Each row was made from one walk, in order. Every step used is in the known rows, and no mark comes twice. Write each row's walk.
Known rows:
muvi > labir: [-17.8   7.1  -6.7   2.2   3.5   0.4  -5.8 -21.6  -5.1  -8.6  -8.4   3.6
  10.9  -3.2   7.8  14.8  10.6   0.7 -22.5   1.7   2.5  -5.3  -6.4]
goli > rezig > poma > labir: [ -5.9 -11.0 -10.1 -21.8 -29.1  -4.3   3.9 -23.8 -26.4  -7.9  11.4  -4.8
  12.3  -6.8  19.4   3.2  18.6   0.2  -8.9   3.5 -40.1  -8.9  -4.5]
rezig > poma > dere > lesi > labir > fodu: [-21.4 -12.3   0.2 -34.1 -42.8   2.2   0.1 -24.6  -6.3  -6.1  -1.7 -23.6
   6.1   5.6  29.3   6.9  -0.4   0.9 -17.0   3.7  11.1  -3.0 -26.6]
dere > poma > labir > lesi: [-11.8   2.4 -10.9 -31.7 -21.3   8.0   2.2 -18.3 -19.0   0.1  -5.6  14.8
  10.0  -9.2  11.4  -0.3   8.4   5.8 -13.9  -2.9  13.0  -5.3  -5.0]
rezig > poma: [ -5.9 -10.8  -3.7 -15.2  -6.5  -7.6  -1.0 -19.9 -18.2  -6.6   2.9 -10.4
  12.7  -9.6  19.6  12.1  21.1   0.0 -19.0   6.7  -1.8  -8.0 -20.2]
pefo > rezig: [-11.1  -4.7   3.1  -2.4  -3.3   2.9   0.5 -24.6  -8.4  -2.4   9.8 -13.5
   7.5  -3.7  14.1   8.0   9.9   1.3 -27.5  -0.5  -0.8  -5.5  -3.2]
fodu > labir: [-10.4  -8.4  -3.7   4.3 -13.6  -4.5   0.1 -18.7 -13.8  -4.7  -8.6   5.6
   5.0  11.5  18.5  11.8   7.5   0.0 -32.7   6.8   6.4  -1.9 -16.3]
fodu > labir > dere > poma > rezig > pefo: [-13.7 -21.2  -6.8 -18.9 -20.0  -5.5  -1.3 -31.9 -27.7  -3.2  -4.8   1.0
  -2.0  19.8  15.3  16.9   4.9   1.9 -24.7   4.7   2.0  -2.2 -25.9]
pefo > rezig > poma > dere > lesi: [-16.8 -24.6   2.5 -38.6 -19.9   4.1 -10.2 -19.8 -16.6  -7.2  16.0 -17.1
  10.9 -18.6  22.6   3.1   5.3   1.6 -11.7   5.6  10.1  -6.8  -8.5]
rezig > pefo: [-16.5  -8.9  -6.6  -6.5   4.7 -11.4  -2.3 -25.0 -14.4  -7.8   6.7  -9.0
  -1.0   1.4  25.3  13.4  18.6   1.6 -21.4   6.7  14.6  -3.0 -18.9]
limu > labir: [-11.3  -0.3  -0.8 -10.1  -4.0   5.1   3.5 -22.8  -4.9  -1.8 -10.4   6.6
   3.2   4.7  27.1   1.6  12.5  -0.5 -21.7  -5.5  11.2  -4.5 -14.5]
limu > labir > fodu > poma > rezig: [ -2.2  -2.2   0.5 -27.8 -35.5  -2.3   8.1 -39.1  -6.0   4.3 -14.1  -6.4
  -1.8   2.7  22.4  -2.6  -0.4   0.7 -32.0  -8.7   0.2  -0.8 -25.4]
lesi > labir > fodu > poma > dere: [-10.6   0.9  -3.4 -14.8 -55.1 -14.1   3.2 -30.8   3.0  -1.7  -7.6 -21.0
   3.8  22.3  22.9   1.6  -4.7   0.3 -30.5   4.9  -5.6   1.2 -19.2]
goli > rezig > poma > dere > lesi > labir > fodu: [-19.5  -6.4  -1.8 -29.9 -54.3   2.4   2.8 -30.9  -8.3  -6.1   5.0 -23.5
   5.0  11.3  31.9   5.7   0.4  -1.7  -9.2   7.2 -10.9  -6.1 -18.5]
lesi > labir > dere > poma: [-14.8   6.5  -1.7  -8.6 -28.7   4.5   3.6 -24.7  -3.3  -1.4 -10.6  -5.7
   9.4  27.9  16.9  12.8   9.0   0.0 -18.0   7.6  -5.2  -7.8 -18.4]
goli > rezig > poma > labir > fodu: [ -4.9  -2.1  -7.6 -23.7 -37.6  -2.9   5.9 -34.2 -28.3  -4.4  11.1 -13.5
  11.3  -6.3  15.0   2.6  15.5   1.1 -15.7  -7.5 -37.4  -6.2 -17.3]
lesi > labir > fodu > poma > rezig > pefo: [-13.2 -13.2  -4.7 -19.7 -37.2 -21.7  10.1 -41.4  -1.4  -3.4  -1.4 -29.7
 -10.0  23.6  29.1  13.1  -1.0   1.7 -36.3   9.0  -3.7   2.0 -31.6]
limu > labir > lesi: [ -8.1  10.4   1.0 -21.9  -9.7   5.0   1.4 -25.4  -4.0   3.9 -15.1  11.4
   2.1   2.9  26.4   0.3   6.9   1.3 -25.2 -12.4  24.0   0.6 -15.5]
dere > lesi > labir: [-26.1  -3.3   1.3 -10.5 -17.7   9.3   4.1 -16.7   5.1  -5.8  -6.6  -6.6
   2.3  11.3  33.2  11.0   4.4   1.0 -19.2  17.4  19.6  -5.9 -11.0]
fodu > poma > labir > dere: [ -2.5   4.7  -2.0 -25.9 -39.8  -7.4  -7.5 -29.7 -18.5   2.5  -4.9   1.1
  13.0   2.6  12.5  -2.9   6.1   3.8 -25.1  -0.2 -25.3  -0.9  -9.7]
lesi > labir > dere: [-13.7   9.0   4.9   0.5 -26.9   1.5   3.1 -25.8  -1.7   1.5 -10.6 -13.5
   7.9  27.9  18.4  11.1   5.1   0.4 -27.3   1.4 -16.4  -1.6 -12.4]
goli > rezig > poma > fodu > labir > dere > lesi: [ -8.2  -8.3   2.3 -31.0 -44.1  -5.0   0.8 -33.4 -32.0  -1.8   0.1  -4.1
  10.7  -0.1  25.3   6.6   1.2  -2.0 -20.1   4.6 -13.6  -4.8 -20.6]
muvi > degaf: [-19.2   3.2 -13.4   4.2   3.3  10.2  -1.3 -27.5  -4.0 -13.2  -6.1  -1.0
  13.7   0.8  11.3   7.0  14.9  -0.3 -23.8  11.5  15.9  -5.6   3.4]

Write each row's walk:
[ -2.4   4.3  -6.5 -34.4 -35.2  -9.8  -2.8 -25.0 -13.3   1.8  -7.0   7.9
   8.5  -7.1  17.8  -4.5   3.3   4.9 -26.7   2.5   1.0   1.2  -7.2] : fodu > poma > labir > lesi
[-12.1   4.3  -2.8 -13.6 -24.1   7.4   4.8 -27.7 -19.7   0.5  -0.7  -5.9
   7.5  -6.8   8.6  -1.1   6.8   5.4 -26.4 -14.0  -8.4  -1.1 -11.8] : poma > labir > fodu
[-20.2   3.1   3.1 -29.1 -25.5  18.1  -8.9 -21.9 -20.9   2.3  -3.8   4.7
  11.6  -7.7  16.1  -2.0   4.3   6.1 -14.2  -3.0  -1.8  -2.9  -3.2] : poma > labir > dere > lesi
[-15.5 -10.9  -5.5 -23.7 -12.9   0.3  -1.2 -31.7 -24.8  -1.0   1.1  -8.4
   0.8   3.8  12.2  12.6  11.1   3.4 -13.6   1.3  -0.6  -6.5 -16.8] : labir > dere > poma > rezig > pefo
[ -6.6 -10.7  -8.1 -17.1 -32.3  -8.2  -2.8 -21.7 -22.3  -6.8  10.3 -12.9
  12.9  -4.1  19.3   4.3  14.4  -2.2  -5.1   5.7 -29.0  -8.4  -1.4] : goli > rezig > poma > dere
[-11.9   1.6   0.4 -40.7 -40.9   3.2 -13.0 -27.1 -16.7   1.6  -5.0   5.5
  11.4  -6.3  21.2  -4.5   2.5   4.9 -17.9   7.4  -3.7  -2.6 -11.2] : fodu > poma > labir > dere > lesi
[-15.9  -2.9   6.2 -21.1 -29.8   3.7  -1.5 -26.5 -23.3   2.3 -11.4   3.6
   7.6  -1.1  19.1   2.8  -7.4   2.3 -31.1  -1.9  14.9   0.4 -14.6] : poma > fodu > labir > dere > lesi
[ -9.3 -19.5   8.9 -38.2 -30.2  -4.4  -3.1 -33.2 -27.6  -1.8   6.8 -13.1
  10.9  -5.1  20.3   7.2  -4.0   0.9 -33.3  -3.7   2.2  -1.4 -26.0] : pefo > rezig > poma > fodu > labir > dere > lesi
[-17.7   4.0   1.4 -23.8 -42.2  -3.1   2.4 -32.4   7.3  -2.0  -8.8 -14.5
   1.4  14.0  33.9   7.5  -0.4   0.8 -30.0  16.4  21.8  -3.0 -32.1] : dere > lesi > labir > fodu > poma
[-18.2 -21.4 -12.3 -19.5  -2.0  -2.2   4.4 -24.3 -20.6  -7.3   5.3  -6.3
  -2.8  -4.4  18.1  13.1  13.5   2.7 -12.1  10.0  13.2  -8.9 -13.2] : dere > poma > rezig > pefo
[-17.1   7.3   8.6 -28.6 -15.0  18.5  -8.1 -28.1  -7.1   3.8 -14.6   8.9
   5.5   4.5  30.3   0.0   6.2   1.1 -16.8  -6.4  20.0  -3.4 -19.9] : limu > labir > dere > lesi
[ -6.7  -0.5   3.8  -6.0 -29.5  -6.6   4.0 -28.6 -25.2   3.1 -11.0  -1.1
   8.7   8.0  10.9   4.4  -3.7   1.3 -37.6  -8.6  -7.9   2.1 -13.2] : poma > fodu > labir > dere
[ -8.8 -11.4  -3.0 -12.8 -29.9   8.0   2.1 -24.9 -25.1   2.3 -14.3   5.7
   7.1  15.2   5.8  10.8   0.8   1.5 -24.9   2.9  -7.5  -5.2 -13.5] : fodu > labir > dere > poma > rezig
[-17.0 -18.9  -5.8 -10.8  -2.1  -5.5   3.8 -25.0 -18.0  -4.5   4.9 -14.4
  -4.5  -4.0  20.0  11.8  10.1   3.4 -21.1   4.5   1.4  -2.7  -7.6] : poma > rezig > pefo
[-22.1 -21.1  -2.4 -32.1 -32.2   0.4  -1.8 -14.7  -4.4 -10.0  -0.5 -14.9
   7.3   3.9  33.5   7.5   3.1   0.0 -10.3  15.5   9.0  -5.8 -14.2] : rezig > poma > dere > lesi > labir
[ -3.5   8.7  -2.2 -13.0 -29.9 -11.2  -0.7 -34.0  -9.0   0.8  -4.5 -11.9
   7.6  -0.8  16.4   5.1   9.1   1.4 -32.6   3.2   5.3  -2.9 -27.3] : labir > fodu > poma
[-20.5 -10.5  -3.3 -27.6 -46.1  -5.7  -4.3 -18.5   7.1  -5.7  -7.6  -7.3
   3.8  12.1  35.2   1.0  -5.2   0.5 -16.8  24.0  14.1  -3.4  -8.1] : fodu > poma > dere > lesi > labir
[ -7.6 -16.0  -7.7 -26.3 -16.5  -4.2   0.3 -18.5 -24.9  -7.5   5.2  -4.1
  13.9 -12.8  17.1   4.0  17.8   3.0 -16.7   0.1 -19.0  -5.9 -12.9] : rezig > poma > labir
[-15.2   0.3  -0.9 -35.0 -44.2  -0.1  -9.9 -29.1  -9.6   0.1  -3.4  -8.1
   6.6 -11.3  22.6  -3.4  -2.6   2.9 -20.0   6.8  24.7  -2.2 -18.1] : labir > fodu > poma > dere > lesi
[-24.9   6.0   4.2 -12.9 -27.6  11.8   5.8 -27.9   3.0  -2.0  -7.5 -15.3
   1.2  11.4  29.5   9.9   0.7   2.0 -26.0   5.4  21.9  -3.4 -24.4] : dere > lesi > labir > fodu
[-10.8 -12.2  -9.3 -11.3 -20.2  -5.5  11.2 -20.0 -22.6  -6.6  -7.5   9.1
   7.1  -1.0  14.6   6.2   2.7   0.5 -26.6   6.6  16.2  -7.1 -16.2] : dere > poma > fodu > labir
[ -9.2 -20.0  -8.2 -21.0 -16.2 -21.1  -0.3 -30.3 -14.2  -5.0   3.8 -13.9
  -4.1  -1.7  25.3   9.6   8.9   2.3 -24.7  15.2   0.5  -2.5 -16.0] : fodu > poma > rezig > pefo
[-13.2  -2.2  -8.6 -15.5 -11.5  -0.2  11.7 -19.5 -19.7  -4.2  -1.0   0.1
  10.3 -16.5  11.6   2.3   8.4   1.7 -15.6   3.2  14.2 -11.0  -6.6] : dere > poma > fodu
[-14.0 -11.8  -7.9 -13.9 -11.6  10.8   8.3 -17.7 -17.0  -1.9  -4.3  -1.1
   6.4  -9.1   8.5   7.4   9.5   2.3 -12.3   7.8   2.6 -11.8  -1.1] : dere > poma > rezig
